What can hang from each mark:
J_487: J_590 J_680
J_590: J_271 J_487 J_998
J_680: J_271 J_487 J_998
J_271: J_590 J_680
J_484: J_789
J_998: J_590 J_898
J_789: J_898
J_898: J_789 J_998

Each row was made from one small tree. Brackets hold a mark, then the marks that hang from it, in the order of their numbers. Every link used is in the known rows. Write each row's tree.
Known rows:
(J_898 J_789 J_998): [  7  16   3  17   0   2  -4   1  -6 -12  14  -6  -9  -1  -6  28  10 -23
   3 -13   8   3  -5  19  -1]
(J_484 (J_789 J_898)): [ 14  11   7  -4   4  24  -2 -14  -4  -5  15  24 -11  20 -13  11  -6   8
  12   2   1 -15 -37  28  39]
(J_590 (J_271 (J_680 (J_998 J_898))) J_487): [ -3   7  -1  35  13 -44 -13  -6   0  21 -22 -18  17 -19  -8  10  16 -27
 -13   6  18  -5  -1   2  27]
(J_898 J_789 (J_998 (J_590 J_271 J_487))): [ 20  15  -2  35  -5 -33   0   8  -7   3  10  -8  -8  -2   3  23  28 -32
   0 -17  10  -3  -6  -2  20]
(J_789 (J_898 (J_998 J_590))): [ 17  13   6   6  -5 -11   0  17 -10   7  14  13  -8  14  -9  -1   6  14
  13  -4   5 -15  -6 -31  24]
(J_680 (J_271 J_590) J_487): [ 16 -16  -2  10 -11 -23  -6  -8 -15  13 -21   0  -7 -21   0 -11  14 -19
 -16  12  -7 -20  14 -30  11]
(J_271 J_590): [  2  -7  -2  -3  -8  -3   2   8  -1   0 -10 -16   4  -7   2   5   8 -10
 -12   4   2  12  17  -5  -5]
(J_484 J_789): [  9   7   0  -3   3  26   0 -14   1  -3  16  24  -7  11  -3  14   1  -1
  -3   3  -2  -6 -12  23  24]
(J_998 (J_590 J_271 J_487) (J_898 J_789)): [ 25   3  12  50  -7 -55   1   1   3  34 -12 -31  -1  -3   3  22  25 -30
   2 -14  11  38 -24 -18  42]
(J_271 (J_590 J_487 (J_998 J_898)) J_680): [-10  -5 -10  -5  16 -36 -17   0   4  44 -36 -34   2 -31  -4  28  30 -26
 -35  11  23  10  41   3  13]
(J_898 J_789 (J_998 J_590)): [ 16  13   0  23  -8 -11   2  11  -4   2  23   4 -14   6  -2  24  20 -21
   1 -16   7  13   0 -16  14]
(J_998 (J_590 J_271 (J_487 J_680)) (J_898 J_789)): [ 30  -8  -1  50 -15 -63   1   3   3  26 -10 -29  11   0   4  21  18 -40
  -4 -13  22  42 -29  11  42]
(J_789 (J_898 (J_998 (J_590 (J_271 J_680) J_487)))): [ 12  13  -4  15   4 -31  -9  13 -12  17   5  11  -2   6 -12  -1  13  -1
   7  -3   9 -24   4 -16  27]
(J_789 (J_898 (J_998 (J_590 (J_271 J_680))))): [ 17  11  -6  15  -1 -16 -10  13 -10  15  15  20  -4  10 -14  -1   4   4
  14  -3   7 -20   3 -31  22]
(J_487 (J_680 (J_271 J_590) (J_998 J_898))): [ 12 -14 -16  25 -17 -35  -8  -4  -2  10 -23  -9  19 -10  -7   8  -3 -31
 -22  18  27  19   0 -11  25]
(J_487 (J_590 J_271 (J_998 (J_898 J_789))) J_680): [ 37 -35  -9  16 -17 -51 -15 -14  18  15 -27 -32  15   0  12  27 -30 -23
  -3  -7  30  -3 -75  59  20]
(J_898 J_789): [  5   2   4  10  -1  -1  -1 -10   1 -12   4 -13  -9   2  -7  19   1 -25
   9 -12   4  17 -30  32   7]
(J_590 J_271 (J_487 J_680) (J_998 (J_898 J_789))): [ 27  -5  -7  28  -1 -56 -14 -16  10  18 -37 -44  12 -24   7  40  12 -44
  -7  -7  39  -3 -40  55  30]
(J_789 (J_898 (J_998 (J_590 (J_487 J_680))))): [ 16   6  -2   7  -6 -32   0  20 -13   3   8   5   3  11  -6  -1  10   0
  -1  -4  16 -17 -11   9  28]
(J_998 (J_590 J_487) J_898): [  9   1  15  26  -2 -50   5  13   1  44 -13 -21   2  -3   6   6  30  -4
 -16  -3   6  33   4 -41  36]
(J_590 J_998): [  8   1  -2 -12   3   0  -8  -8  11  14 -13  -6  -9 -12   5  19   6   3
   0   2  13 -20  -7 -10   8]
(J_271 (J_680 J_487)): [ -6 -10  -3   2   7  -6  -8   1  -7  10  11  13   1  -9 -13  -5   7 -13
 -14   3  -1  -4  13   6   6]
(J_789 (J_898 J_998)): [ 10  16   8   3   2  -1  -5   9 -11  -3   6   5  -4   7 -11   2  -3  12
  13  -2   6 -24 -11  -3  13]
(J_590 (J_271 J_680) J_487 (J_998 J_898)): [  7   4  -7  18  19 -46 -24 -14   8  49 -41 -29   4 -31   0  29  21 -24
 -11   4  25 -18   7   4  23]
(J_271 J_590 (J_680 J_487 (J_998 J_898))): [ -2  -8  15  23  -3 -16  -4   9  -2  19  -6 -18  14 -19 -17  15  20 -21
 -31  14  14  26   9 -32  27]
(J_590 J_271): [ 15   0  -7  19  -5  -5  -6  -5   1   0  -5   1   7  -3   3  -1  -6  -8
  13  -2   1 -14  -7  -4   1]

Write each row's tree:
[  0   8   1  41  13 -44 -13 -11   1  14 -19 -23  12 -17 -12  20  17 -39
  -8   0  20   3 -16  17  31]
(J_590 (J_271 (J_680 (J_998 (J_898 J_789)))) J_487)
[ 14  -3  -3  39  -7 -51  -3  -1   1   0 -23 -27  31 -13   3  10   7 -31
 -13   3  29  -4 -29  34  30]
(J_590 J_271 (J_487 (J_680 (J_998 J_898))))
[ 11 -11  -3   3  -5 -42  -4  -1   5  15 -36 -52   9 -24   6  37  22 -39
 -28   1  32  21  -9  43  18]
(J_271 (J_590 (J_487 J_680) (J_998 (J_898 J_789))))
[ 20 -22   0  13   2 -40 -23 -19  17  38 -28 -26  -3  -7   2  29 -18 -13
   1  -5  15  -9 -50  16  21]
(J_487 (J_590 (J_271 J_680) (J_998 (J_898 J_789))))
[  8 -12   4   6   1 -17 -15  -4   3  31 -15 -27  -4 -27 -11  34  23 -32
 -23   4  17  18   9  -1  18]
(J_271 (J_590 (J_998 (J_898 J_789))) (J_680 J_487))
[ 19 -22  -2   8   2 -41 -23 -14  17  44 -30 -21   2  -9   5  17 -18   0
  -4   1  12 -16 -34   0  16]
(J_487 (J_590 (J_271 J_680) (J_998 J_898)))
[ 23  -7   5  43 -11 -34  -5   9   1  48   4   1   5  -2  -4   4  14 -10
  -2  -3   4  29   8 -58  33]
(J_998 (J_590 (J_271 (J_680 J_487))) J_898)
[ 12   3  18  33  -3 -51   4   5   2  35  -9 -32  -6  -1   1  23  30 -23
  -8 -12  10  47 -16 -16  42]
(J_998 (J_590 J_487) (J_898 J_789))
[ 30 -19  10  16  -5 -40 -15 -17  19  28 -32 -35  -3  -6  11  28 -19  -5
   6  -8  13 -11 -70  13  23]
(J_487 (J_590 J_271 (J_998 (J_898 J_789))))
[ 11 -23 -36   3 -15 -27  -9  -6  -8   2 -19   5  11  -6   0  -6  -8 -29
 -16  12  15   0  18  21  -2]
(J_487 (J_680 (J_271 J_590)))
[ -9  -4  -7   1  15 -37 -17  -6   4  37 -34 -40  -2 -30  -8  38  31 -39
 -31   6  24  19  22  19  15]
(J_271 (J_590 J_487 (J_998 (J_898 J_789))) J_680)
[ 20 -32  -6  26 -17 -60 -13 -17   7  11 -27 -18  12   4  -2  11 -28 -26
 -15   7  24   9 -68  26  36]
(J_487 J_590 (J_680 J_271 (J_998 (J_898 J_789))))
[ 11  -9 -14  28 -12 -32 -11  -9  -1  10 -18   1  16  -5  -8   4 -10 -24
 -13  15  26  10 -10  -9  28]
(J_487 (J_680 J_271 (J_998 J_898)))
[ 13  -1   6  41  -1 -17 -11  -4   0  15  -1  -1  15 -13 -13   7   3 -17
  -2   5  10  -3 -11 -23  27]
(J_590 (J_271 (J_680 J_487 (J_998 J_898))))
[  1 -17  20  21   2 -31  -9   0   4  23  -4  -9  10  -7 -13   7   1  -4
 -24   8  10   6 -33 -14  35]
(J_271 (J_680 (J_487 J_590) (J_998 J_898)))
[ 16  19   7  -2   5  25  -3  -6  -9  -5  21  27 -11  17 -13  16  -1   9
   7   1   3 -25 -23  20  34]
(J_484 (J_789 (J_898 J_998)))
[ 13  10 -16  24  -5 -14  -7  17  -6  21  19  23   0   1  -1   3  16  -7
  -4  -4   5 -12  40 -47   5]
(J_898 (J_998 (J_590 (J_271 J_680))))
[  9   5 -10  14  -9 -34   5  23  -8  10  11   7   6   0   8   3  26 -11
 -22  -4  14  -7  24  -6  12]
(J_898 (J_998 (J_590 (J_487 J_680))))
[ 22  16  -7  10   3  13  -9  -5  -8  10  28  41 -10  20 -16  12   3   0
   9   0   4 -24  -9   0  42]
(J_484 (J_789 (J_898 (J_998 (J_590 (J_271 J_680))))))
[  7 -12 -12   8 -11 -46   9  15  -2  10   1   1   8   5   9  -6  22 -15
 -20  -3  12  12   3   5  24]
(J_998 (J_590 (J_487 J_680)))
[ 21 -10 -14  36 -20 -43  -6  -7   1  14  -7   3   8   2  -9  12   0 -33
 -10   7  28  29 -21 -22  43]
(J_487 (J_680 J_271 (J_998 J_590 (J_898 J_789))))
[ 29  18   2  13  -3  15  -3  -3  -7   3  25  34 -10  20 -10  12   3   6
  13  -2   2 -26 -24  -5  43]
(J_484 (J_789 (J_898 (J_998 (J_590 J_271)))))
[ 16 -13 -25  19 -20 -34  -4  -3  -1   4  -2  21  10   4  -4  -6  -2 -22
 -13  12  21   2  -9 -26  31]
(J_487 (J_680 J_271 (J_998 J_590)))
[ 19  -6  23  40 -14 -32  -5  -6  -7  23 -27 -17   3 -26  -9   8  17 -18
 -22  20   8   2  -9 -71  44]
(J_680 (J_271 J_590) J_487 (J_998 J_898))
